What can hang from each mark:
votapu: dufon
fika: laza
meti: butaro
butaro: dufon meti tido
pogit: tido
laza: pogit
tido: butaro pogit tove
dufon: butaro larol votapu

Known rows, with every way that one mark hangs from another:
[tido butaro pogit tove]: [ 0.85 -0.51  0.69 -0.08  0.30  0.80 -0.24  0.04 -1.91  1.29  0.61  0.39
 -1.09  0.60 -0.37 -0.63 -1.07  0.03 -0.21]
[fika [laza [pogit [tido butaro tove]]]]: [-0.29 -0.47  0.20 -0.39  1.66 -0.04 -0.90 -1.29 -1.02  1.27  0.80 -0.16
 -1.14  0.29 -0.45  0.55 -0.93  0.34 -0.49]
[meti [butaro [dufon votapu] tido]]: [-0.13 -0.83  0.01 -0.92  0.61 -0.67 -0.34  2.86 -2.11 -0.68  0.22  0.73
 -0.14  0.62 -0.39 -0.78 -1.34  0.01 -1.35]
[votapu [dufon [butaro meti [tido tove]] larol]]: [ 0.08 -0.79  1.90 -0.85  2.48  0.14 -0.59 -1.46 -2.69  0.81  0.37  0.70
 -1.02  0.64 -1.78 -1.89 -2.03  0.28 -1.32]
[votapu [dufon [butaro meti [tido pogit tove]] larol]]: [ 0.30 -0.98  2.16 -0.99  2.12  0.30 -0.93 -0.86 -2.63  1.01  0.87  1.31
 -1.06  0.73 -1.95 -2.77 -2.39  0.19 -1.38]
[butaro [dufon larol] tido]: [ 0.41 -0.81  1.00 -0.74  1.40 -0.82 -0.45 -0.57 -0.45 -0.15  1.30  0.72
  0.07  0.38 -1.46 -0.97 -1.00 -0.27 -1.28]
[tido pogit]: [ 0.22 -0.19  0.24 -0.16 -0.35  0.14 -0.39  0.55  0.19  0.26  0.50  0.53
  0.00  0.12 -0.16 -0.93 -0.39 -0.07 -0.02]
[laza [pogit [tido butaro]]]: [-0.41 -0.39 -0.81 -0.36  0.99  0.45 -0.70 -0.19 -0.48  0.34  1.25  0.16
 -0.28  0.42  0.08 -0.40 -0.40  0.01 -0.41]
[dufon [butaro [tido pogit tove]] larol votapu]: [ 0.43 -1.40  2.82 -0.40  0.34 -0.36 -1.29 -1.82 -0.82 -0.21  1.49  0.94
 -0.69  0.97 -1.59 -2.30 -1.92  0.14 -1.55]
[pogit [tido tove]]: [ 0.65 -0.61 -0.41 -0.30  0.29 -0.20 -0.28 -1.02  0.23  0.40  0.33  0.37
 -0.50 -0.12 -0.67  0.57 -0.12 -0.02 -0.46]
[dufon [butaro meti [tido pogit tove]] larol votapu]: [ 0.26 -1.58  3.45 -0.28  0.70 -0.41 -1.59 -1.63 -2.93 -0.12  1.13  1.01
 -0.89  1.16 -1.79 -3.48 -2.42  0.37 -1.46]
[pogit [tido butaro]]: [ 0.40 -0.48 -0.27 -0.27  0.68  0.49 -0.34 -0.08 -0.87  0.37  0.71  0.31
 -0.23  0.29 -0.46  0.10 -0.15 -0.05 -0.48]
[laza [pogit [tido [butaro [dufon larol votapu] meti] tove]]]: [ 0.24 -1.53  1.28 -0.39  2.10 -0.60 -1.70  0.10 -4.85  0.65  2.06  1.17
 -0.91  1.25 -1.20 -3.26 -1.73  0.36 -1.18]
[laza pogit]: [-0.72  0.11 -0.56 -0.09  0.28 -0.04 -0.34 -0.07  0.43  0.00  0.51 -0.19
 -0.04  0.10  0.55 -0.49 -0.29  0.09  0.07]
[tido [butaro [dufon larol votapu] meti] pogit]: [ 0.54 -1.19  2.44 -0.11  1.19 -0.27 -1.47  1.95 -5.41  0.48  1.70  1.54
 -0.41  1.39 -1.25 -4.21 -1.88  0.22 -0.83]
[butaro [dufon larol votapu] meti [tido pogit tove]]: [ 0.76 -1.68  2.74 -0.53  1.01 -1.24 -1.43  0.43 -4.08  0.07  1.39  1.60
 -0.52  1.06 -2.05 -3.38 -2.56  0.05 -1.41]
[dufon [butaro meti tido] larol votapu]: [-0.37 -1.16  3.07 -0.11  0.91 -0.58 -1.32 -1.43 -2.58 -0.85  0.71  0.53
 -0.23  1.00 -1.39 -2.85 -1.72  0.37 -1.36]
[tido [butaro dufon] tove]: [ 0.79 -0.53  0.34 -0.38  1.68  0.20  0.08  0.87 -3.34  1.18  0.47  0.36
 -1.23  0.62 -0.39 -0.36 -0.53  0.01 -0.68]

Rows:
[ 0.07 -1.36  3.28 -0.11  1.05 -0.55 -1.20 -2.29 -2.90 -0.34  0.58  0.47
 -0.86  1.05 -1.61 -2.52 -1.98  0.45 -1.45]  [dufon [butaro meti [tido tove]] larol votapu]
[-0.32 -0.18  1.32 -0.46  2.07  0.45 -0.65 -0.04 -2.42  0.68  0.46  0.76
 -0.54  0.51 -0.90 -2.58 -0.86  0.42 -0.64]  [votapu [dufon [butaro meti] larol]]
[ 0.18 -0.92  1.92  0.00  0.98 -1.02 -1.13  1.27 -3.96 -0.28  0.98  1.02
  0.01  0.82 -1.09 -3.14 -1.10  0.27 -0.70]  [butaro [dufon larol votapu] meti]
[ 0.81 -0.98  0.27 -0.60  1.84  0.04 -0.77 -0.22 -1.73  0.65  1.97  0.97
 -0.29  0.58 -1.26 -1.19 -0.38 -0.11 -1.14]  [pogit [tido [butaro [dufon larol]]]]
[ 0.82 -1.23  2.45  0.04  1.63 -0.41 -1.00  0.61 -5.88  0.77  1.15  0.92
 -1.06  1.29 -1.36 -2.93 -1.72  0.38 -0.85]  [tido [butaro [dufon larol votapu] meti] tove]
[ 0.14 -1.01  2.08 -0.52  1.08  0.16 -0.73 -1.28 -2.41  0.42  0.03  0.56
 -1.29  0.74 -1.13 -2.05 -1.75  0.23 -1.25]  [dufon [butaro meti [tido pogit tove]]]
[ 0.66 -0.67  1.01 -0.23  2.04  0.11 -0.14  1.00 -5.38  1.27  0.10  0.45
 -1.46  0.87 -0.63 -1.49 -1.12  0.24 -0.66]  [tido [butaro dufon meti] tove]
[ 0.05 -0.62 -0.56 -0.38  1.13  0.44 -0.60 -1.16 -0.93  0.91  1.13  0.10
 -0.90  0.43 -0.17 -0.10 -0.65  0.09 -0.48]  [laza [pogit [tido butaro tove]]]
[ 0.90 -0.85  1.22 -0.37  1.69  0.29 -0.52  1.60 -5.29  1.50  0.57  1.03
 -1.43  0.99 -0.78 -2.42 -1.49  0.15 -0.68]  [tido [butaro dufon meti] pogit tove]
[ 0.60 -0.77  0.85 -0.54  0.06 -0.15 -0.31 -0.77 -0.13  0.37  0.43  0.56
 -0.55  0.24 -1.00 -0.28 -1.49 -0.21 -0.74]  [butaro [tido pogit tove]]
[ 0.91 -1.21  0.44 -0.51  1.25 -0.36 -0.70  1.99 -4.01  0.43  1.05  1.21
 -0.82  0.83 -0.90 -0.90 -0.66 -0.01 -1.18]  [pogit [tido [butaro [dufon votapu]] tove]]
[ 0.43 -1.18  1.88 -0.73  1.48 -0.72 -1.08  0.13 -2.44  0.15  1.45  1.28
 -0.17  0.72 -1.84 -3.06 -1.95 -0.12 -1.26]  [butaro [dufon larol] meti [tido pogit]]
[ 0.33 -0.98  2.12  0.02  1.50 -0.39 -1.10  1.45 -5.43  0.27  1.24  0.93
 -0.39  1.27 -1.13 -3.28 -1.46  0.31 -0.78]  [tido [butaro [dufon larol votapu] meti]]
[-0.19 -0.50  1.14 -0.96  2.34  0.18 -0.16  0.14 -3.29  0.65 -0.50  0.68
 -1.16  0.50 -1.11 -1.22 -1.65  0.22 -1.18]  [votapu [dufon [butaro meti [tido tove]]]]
[-0.13 -0.06  0.66 -0.59  1.69  0.60 -0.35 -0.31 -0.35  0.61  0.82  0.70
 -0.29  0.29 -0.69 -1.46 -0.37  0.18 -0.71]  [votapu [dufon butaro larol]]
[-0.29 -1.14  1.31 -0.45  2.48 -1.00 -1.63  1.55 -5.68  0.91  0.90  0.84
 -1.28  0.99 -0.87 -1.92 -1.78  0.55 -0.99]  [fika [laza [pogit [tido [butaro [dufon votapu] meti] tove]]]]
[ 0.50 -1.22  0.44 -1.04  0.39 -0.57 -0.62  2.54 -2.51  0.14  0.53  1.21
 -0.87  0.78 -0.79 -1.39 -2.10  0.01 -1.47]  [meti [butaro [dufon votapu] [tido pogit tove]]]
[-0.10 -0.48 -0.30 -0.50  0.29 -0.29 -0.30  3.26 -2.26 -0.23  0.21  0.69
 -0.38  0.53  0.25 -1.12 -0.62  0.23 -0.74]  [meti [butaro [dufon votapu]]]
[ 0.75 -1.51  1.27 -0.96  0.54 -0.61 -1.01  0.87 -1.77  0.25  1.48  1.25
 -0.72  0.89 -1.42 -1.97 -2.42  0.08 -1.62]  [meti [butaro [dufon larol votapu] [tido pogit tove]]]
[ 0.56 -0.71 -0.50 -0.67  1.68  0.07 -0.35  1.46 -2.33  0.50  1.01  0.91
 -0.45  0.47 -0.70 -0.54 -0.02 -0.18 -1.01]  [pogit [tido [butaro dufon]]]
